Each row comes from the steps of one walk. Every step used is in the known rows, and no mark comes twice. Write the walk behind each row, first mark first.
Known rows:
z/p/r: [-0.29 -0.06  0.50 -0.11 -0.04  0.00  0.16 -0.11  0.08  0.44 -0.09  0.07
 -0.19 -0.03  0.11 -0.05  0.07  0.13 -0.04  0.12  0.07  0.09 -0.04 -0.25
  0.13]
p/r: [-0.05 -0.09  0.18 -0.12 -0.22 -0.14 -0.04  0.03  0.08  0.35 -0.13  0.09
 -0.08 -0.03  0.00 -0.13 -0.08  0.06  0.02 -0.05  0.13  0.07 -0.08 -0.05
  0.15]
q/t/c/s/z/p: [-0.15  0.38 -0.18  0.28  0.14 -0.08 -0.25  0.24  0.34  0.23 -0.11 -0.03
  0.09 -0.01  0.45  0.52 -0.32  0.04 -0.35  0.15 -0.13 -0.01  0.68  0.04
 -0.25]
c/s/z/q/t/r: [-0.25  0.37 -0.78  0.21 -0.03 -0.25 -0.34  0.25  0.22  0.33 -0.01  0.11
 -0.19  0.00  0.10  0.24 -0.38 -0.09 -0.16  0.23 -0.25  0.25  0.43 -0.09
 -0.09]
s/t/z/r: [-0.06  0.02 -0.30  0.05  0.03 -0.02 -0.01  0.22  0.08 -0.09  0.16  0.09
  0.02  0.24  0.14 -0.23 -0.16 -0.19  0.25 -0.15 -0.33 -0.28 -0.21 -0.12
  0.42]
r/z: [ 0.26 -0.16 -0.14 -0.10 -0.09  0.06  0.16 -0.06  0.09  0.00 -0.27  0.15
  0.06 -0.02 -0.10  0.05 -0.04 -0.22  0.00 -0.17  0.03 -0.06  0.03  0.03
 -0.23]
c/s/t/z/p/r: [-0.33 -0.02  0.00  0.41 -0.08 -0.09  0.16  0.14  0.32  0.38  0.02 -0.09
 -0.11  0.11  0.35  0.02 -0.10 -0.15  0.00  0.37 -0.39 -0.09 -0.06 -0.32
  0.39]
z/c: [ 0.13  0.08 -0.02 -0.07 -0.17 -0.08 -0.13 -0.01 -0.06  0.17  0.19 -0.10
  0.02 -0.04  0.03 -0.06 -0.14  0.07 -0.06  0.08 -0.06  0.14  0.18 -0.06
 -0.01]
q/t/p/r/z/c: [ 0.50 -0.16 -0.03 -0.21 -0.10 -0.04 -0.38  0.27  0.03  0.53 -0.24  0.11
 -0.01  0.06  0.14  0.19 -0.03 -0.06 -0.22 -0.15 -0.21  0.07  0.38 -0.08
 -0.13]
t/c/s: [-0.06  0.17 -0.28  0.29 -0.22 -0.03 -0.23  0.17  0.30  0.16 -0.03 -0.12
  0.02 -0.05  0.09  0.15 -0.42 -0.06 -0.27  0.19 -0.04  0.00  0.25  0.17
 -0.16]
c/s/t/p/r/z: [ 0.21 -0.10 -0.22  0.16  0.02 -0.09 -0.03  0.20  0.25  0.23 -0.26  0.14
 -0.05  0.14  0.32  0.36 -0.32 -0.31 -0.04  0.06 -0.33  0.00 -0.01  0.03
  0.15]
p/r/z/q: [ 0.12 -0.11 -0.14 -0.18 -0.35  0.02  0.10 -0.06  0.08  0.64 -0.33  0.48
 -0.05 -0.04 -0.22 -0.20 -0.14 -0.25 -0.15  0.06  0.00  0.08  0.00 -0.05
 -0.11]
q/t: [ 0.00 -0.10 -0.16 -0.01  0.10 -0.07 -0.10  0.32 -0.04  0.09 -0.14 -0.05
  0.12  0.11  0.04  0.16  0.05  0.04 -0.06 -0.08 -0.08 -0.12  0.29  0.07
 -0.10]
r/z/c/s/t/q: [ 0.34  0.09 -0.52  0.49 -0.39 -0.07 -0.19  0.12  0.38  0.21  0.06 -0.03
  0.15  0.08  0.07  0.01 -0.46 -0.43 -0.13  0.22 -0.29  0.00  0.26  0.10
 -0.12]
t/p/r: [ 0.10 -0.02  0.30 -0.07  0.09  0.04 -0.30  0.02  0.08  0.26 -0.02  0.09
 -0.22  0.02  0.16  0.06  0.09  0.06 -0.07  0.03 -0.10  0.10 -0.12 -0.14
  0.24]
c/s/t/z/q: [-0.17  0.17 -0.68  0.53 -0.11  0.04 -0.02  0.23  0.16  0.19  0.18  0.11
  0.03  0.15  0.12 -0.05 -0.20 -0.38 -0.13  0.53 -0.59 -0.12  0.02 -0.11
  0.25]
q/t/p/r/z: [ 0.38 -0.26 -0.02 -0.17  0.08  0.05 -0.23  0.26  0.10  0.35 -0.43  0.21
 -0.01  0.12  0.11  0.28  0.11 -0.11 -0.16 -0.23 -0.15 -0.07  0.18 -0.04
 -0.09]
r/z/c/s: [ 0.25  0.03 -0.43  0.05 -0.41 -0.16  0.10  0.05  0.18  0.28 -0.15 -0.03
  0.08 -0.05  0.07  0.08 -0.39 -0.20 -0.12  0.16 -0.17  0.17  0.32 -0.04
 -0.28]
p/r/z/c/s/t: [ 0.18 -0.07 -0.35  0.05 -0.46 -0.35  0.07  0.20  0.19  0.49 -0.16  0.02
  0.10  0.05  0.16  0.08 -0.62 -0.24  0.05  0.07 -0.19  0.11  0.23  0.07
  0.03]
s/z/c: [ 0.25  0.36 -0.06 -0.04 -0.07 -0.17 -0.25 -0.13  0.04  0.05  0.23  0.06
  0.06 -0.11  0.24  0.08 -0.19  0.07  0.01 -0.03 -0.03  0.23  0.28 -0.04
  0.01]
p/r/z/q/t: [ 0.12 -0.19 -0.31 -0.21 -0.27 -0.03  0.00  0.27  0.04  0.73 -0.47  0.45
  0.07  0.08 -0.17 -0.04 -0.08 -0.21 -0.24 -0.01 -0.06 -0.04  0.28  0.01
 -0.21]
c/s: [-0.15  0.07 -0.29  0.21 -0.13 -0.15  0.06  0.12  0.17  0.11 -0.07 -0.08
 -0.01  0.03  0.14  0.09 -0.21 -0.06 -0.08  0.25 -0.14  0.11  0.11 -0.02
 -0.04]
t/r: [-0.12 -0.02 -0.11  0.02 -0.04 -0.04 -0.19 -0.03  0.06 -0.01  0.12 -0.17
 -0.29 -0.09 -0.18 -0.04 -0.13  0.00  0.12 -0.11  0.06  0.11 -0.14 -0.12
  0.04]
p/r/z/q/t/c: [ 0.21 -0.10 -0.31 -0.12 -0.37  0.07 -0.29  0.33  0.15  0.79 -0.44  0.41
  0.10  0.01 -0.24  0.01 -0.29 -0.22 -0.40 -0.09  0.05 -0.15  0.42  0.19
 -0.34]
t/c/s/z/q: [-0.04  0.58 -0.50  0.29 -0.18 -0.03 -0.36  0.03  0.33  0.31  0.07  0.28
  0.02 -0.11  0.17  0.18 -0.52 -0.15 -0.39  0.35 -0.12  0.16  0.40  0.14
 -0.16]
p/r/z: [ 0.23 -0.22  0.03 -0.21 -0.31 -0.10  0.11 -0.05  0.16  0.35 -0.40  0.24
 -0.01 -0.06 -0.09 -0.09 -0.09 -0.14  0.00 -0.22  0.16  0.01 -0.05 -0.02
 -0.07]
s/t/r/z: [ 0.12 -0.19 -0.35  0.02  0.05 -0.05  0.00  0.01  0.06 -0.13 -0.03 -0.06
 -0.11  0.03 -0.17  0.17 -0.33 -0.31  0.25 -0.33 -0.02 -0.10 -0.10  0.09
  0.01]

Which walk is each row?
[ 0.13 -0.17 -0.26 -0.09 -0.13  0.00 -0.02 -0.09  0.13  0.01 -0.17 -0.03
 -0.24 -0.10 -0.26  0.02 -0.15 -0.20  0.10 -0.27  0.12  0.05 -0.11 -0.08
 -0.18]
t/r/z
[ 0.08  0.09 -0.09  0.20  0.07  0.06 -0.27  0.18  0.06 -0.07  0.14 -0.08
  0.14  0.07  0.04  0.20 -0.39 -0.13 -0.03 -0.11 -0.02 -0.26  0.11  0.33
  0.06]
s/t/c
[-0.21  0.40  0.18  0.18 -0.18 -0.17 -0.17 -0.06  0.50  0.51 -0.09  0.10
 -0.12 -0.15  0.39  0.24 -0.42  0.07 -0.25  0.20  0.07  0.20  0.31 -0.08
 -0.01]
t/c/s/z/p/r
[-0.11 -0.13 -0.28  0.00  0.06 -0.12 -0.30  0.28  0.00  0.07 -0.01 -0.22
 -0.17  0.04 -0.12  0.12 -0.08  0.05  0.05 -0.19  0.00 -0.02  0.16 -0.03
 -0.04]
q/t/r
[ 0.11  0.06 -0.77  0.21 -0.27  0.07 -0.18  0.42  0.24  0.54 -0.38  0.24
  0.17  0.03 -0.09  0.23 -0.43 -0.35 -0.51  0.22 -0.21 -0.13  0.61  0.24
 -0.51]
r/z/q/t/c/s
[-0.07  0.06 -0.50  0.51 -0.05 -0.07 -0.02  0.25  0.25 -0.10  0.13 -0.14
  0.08  0.12  0.26  0.08 -0.16 -0.28  0.02  0.25 -0.46 -0.20 -0.03 -0.08
  0.28]
c/s/t/z
[ 0.15 -0.02 -0.06  0.06  0.38  0.12 -0.36  0.31 -0.07 -0.01 -0.03 -0.03
  0.01  0.15  0.21  0.36  0.21  0.04 -0.16 -0.02 -0.31 -0.09  0.24 -0.03
 -0.03]
q/t/p
[-0.19  0.14 -0.50  0.27 -0.18 -0.30 -0.22  0.20  0.09  0.12  0.35 -0.39
 -0.19  0.03  0.09  0.14 -0.66 -0.09  0.14  0.17 -0.25  0.21  0.15 -0.04
  0.19]
z/c/s/t/r
[-0.06  0.07 -0.46  0.28 -0.13 -0.10 -0.33  0.50  0.25  0.24 -0.16 -0.17
  0.16  0.06  0.13  0.30 -0.38 -0.04 -0.35  0.10 -0.12 -0.13  0.53  0.22
 -0.26]
q/t/c/s
[ 0.27 -0.16 -0.44 -0.13 -0.22 -0.13 -0.27  0.21  0.03  0.26 -0.10 -0.16
 -0.08 -0.03 -0.20  0.09 -0.25 -0.12 -0.01 -0.27 -0.04  0.06  0.36 -0.07
 -0.31]
q/t/r/z/c
[ 0.22  0.07 -0.15  0.15 -0.26  0.05 -0.24  0.00  0.10  0.11  0.27 -0.12
 -0.02 -0.07  0.03 -0.24  0.07 -0.06 -0.08  0.13 -0.26 -0.02  0.05 -0.26
  0.11]
t/z/c
[-0.14  0.03 -0.80  0.24 -0.15 -0.06  0.06  0.11  0.17  0.23 -0.05  0.11
 -0.16  0.07 -0.15  0.15 -0.58 -0.45  0.00  0.20 -0.29  0.07  0.04  0.02
 -0.07]
c/s/t/r/z/q
[ 0.27 -0.02 -0.50 -0.01 -0.15  0.23 -0.25  0.30  0.08  0.41 -0.31  0.31
  0.19  0.03 -0.24  0.14 -0.21 -0.29 -0.42 -0.02 -0.07 -0.23  0.49  0.25
 -0.49]
r/z/q/t/c
[-0.26  0.38 -0.01  0.22  0.14 -0.13  0.17 -0.14  0.27  0.08 -0.01  0.04
 -0.07 -0.07  0.47  0.32 -0.14  0.03 -0.10  0.30 -0.14  0.20  0.27 -0.20
 -0.04]
c/s/z/p
[-0.18 -0.07  0.37  0.10 -0.12  0.11  0.08 -0.10  0.24  0.39 -0.01  0.04
 -0.21 -0.05  0.11 -0.22  0.27  0.02 -0.07  0.17 -0.12 -0.06 -0.16 -0.46
  0.25]
t/z/p/r
[-0.11  0.31  0.28  0.01  0.27  0.03  0.11 -0.25  0.12 -0.02  0.06  0.12
 -0.07 -0.08  0.32  0.23  0.07  0.08 -0.02  0.03  0.00  0.10  0.16 -0.18
  0.01]
s/z/p
[ 0.34 -0.14  0.02 -0.27 -0.50 -0.15 -0.04 -0.05  0.11  0.53 -0.21  0.15
 -0.02 -0.10 -0.07 -0.15 -0.22 -0.08 -0.03 -0.14  0.10  0.15  0.14 -0.08
 -0.10]
p/r/z/c
[-0.07  0.40 -0.59  0.01 -0.10 -0.30 -0.38  0.48  0.36  0.23 -0.16  0.16
  0.13  0.12  0.37  0.24 -0.67  0.00 -0.18 -0.14 -0.09 -0.03  0.58  0.15
 -0.12]
q/t/c/s/z/r
[ 0.01  0.41 -0.23  0.01  0.03  0.01 -0.13 -0.14  0.05  0.14  0.09  0.40
 -0.01 -0.05  0.10  0.04 -0.08 -0.09 -0.12  0.16 -0.08  0.17  0.16 -0.03
  0.01]
s/z/q
[-0.03  0.36 -0.34  0.21 -0.04 -0.26 -0.04 -0.01  0.29 -0.02 -0.04  0.08
  0.04 -0.05  0.35  0.22 -0.27 -0.03 -0.04  0.14 -0.10  0.20  0.22  0.00
 -0.01]
c/s/z
[-0.16  0.48 -0.02  0.30  0.05 -0.01 -0.13 -0.08  0.41  0.13  0.03  0.00
 -0.04 -0.13  0.41  0.37 -0.36  0.01 -0.29  0.25 -0.04  0.12  0.38 -0.02
 -0.16]
t/c/s/z/p
[ 0.32 -0.05 -0.38 -0.03  0.24  0.29 -0.21  0.23 -0.07  0.27 -0.26  0.37
  0.01  0.15  0.00  0.30  0.16 -0.29 -0.35  0.09 -0.39 -0.09  0.33 -0.01
 -0.26]
r/z/q/t/p
[-0.05  0.14 -0.37  0.64 -0.13 -0.05 -0.20  0.18  0.37  0.01  0.15 -0.09
  0.09  0.18  0.14  0.03 -0.28 -0.27 -0.07  0.31 -0.26 -0.08  0.07  0.13
  0.14]
c/s/t/q
[ 0.10 -0.02 -0.17  0.09  0.01  0.04 -0.41  0.36  0.07  0.15 -0.10 -0.08
  0.17  0.06 -0.01  0.21 -0.16  0.01 -0.25 -0.14  0.01 -0.22  0.41  0.25
 -0.22]
q/t/c
[ 0.12 -0.08 -0.73  0.06 -0.33 -0.27 -0.20  0.32  0.19  0.36 -0.18 -0.24
 -0.11 -0.02 -0.04  0.19 -0.46 -0.17 -0.09 -0.04 -0.17  0.15  0.49 -0.10
 -0.34]
q/t/r/z/c/s
[ 0.08  0.34 -0.50  0.29 -0.04 -0.22 -0.46  0.37  0.36  0.13 -0.14  0.00
  0.20  0.00  0.36  0.44 -0.44 -0.02 -0.31 -0.02 -0.06 -0.01  0.63  0.23
 -0.22]
q/t/c/s/z
[-0.09  0.03 -0.36  0.00  0.05  0.06 -0.12  0.31 -0.14  0.38 -0.06  0.21
  0.08  0.15 -0.08  0.05  0.02 -0.06 -0.24  0.20 -0.21 -0.07  0.34  0.04
 -0.14]
z/q/t
[ 0.15 -0.26 -0.43 -0.07 -0.03 -0.05 -0.13  0.21  0.10  0.09 -0.29 -0.05
 -0.10  0.00 -0.21  0.15 -0.12 -0.17  0.03 -0.36  0.01 -0.09  0.18 -0.03
 -0.27]
q/t/r/z
[-0.15 -0.02 -0.18  0.11  0.12 -0.09 -0.15  0.08 -0.02 -0.13  0.22 -0.21
 -0.18  0.04 -0.07  0.11 -0.30 -0.11  0.26 -0.15 -0.05 -0.04 -0.13  0.06
  0.24]
s/t/r
[ 0.13  0.06  0.04  0.17  0.45  0.14 -0.23  0.12 -0.06 -0.23  0.20 -0.04
 -0.02  0.17  0.26  0.36 -0.01 -0.12  0.05  0.02 -0.36 -0.11 -0.07  0.08
  0.26]
s/t/p
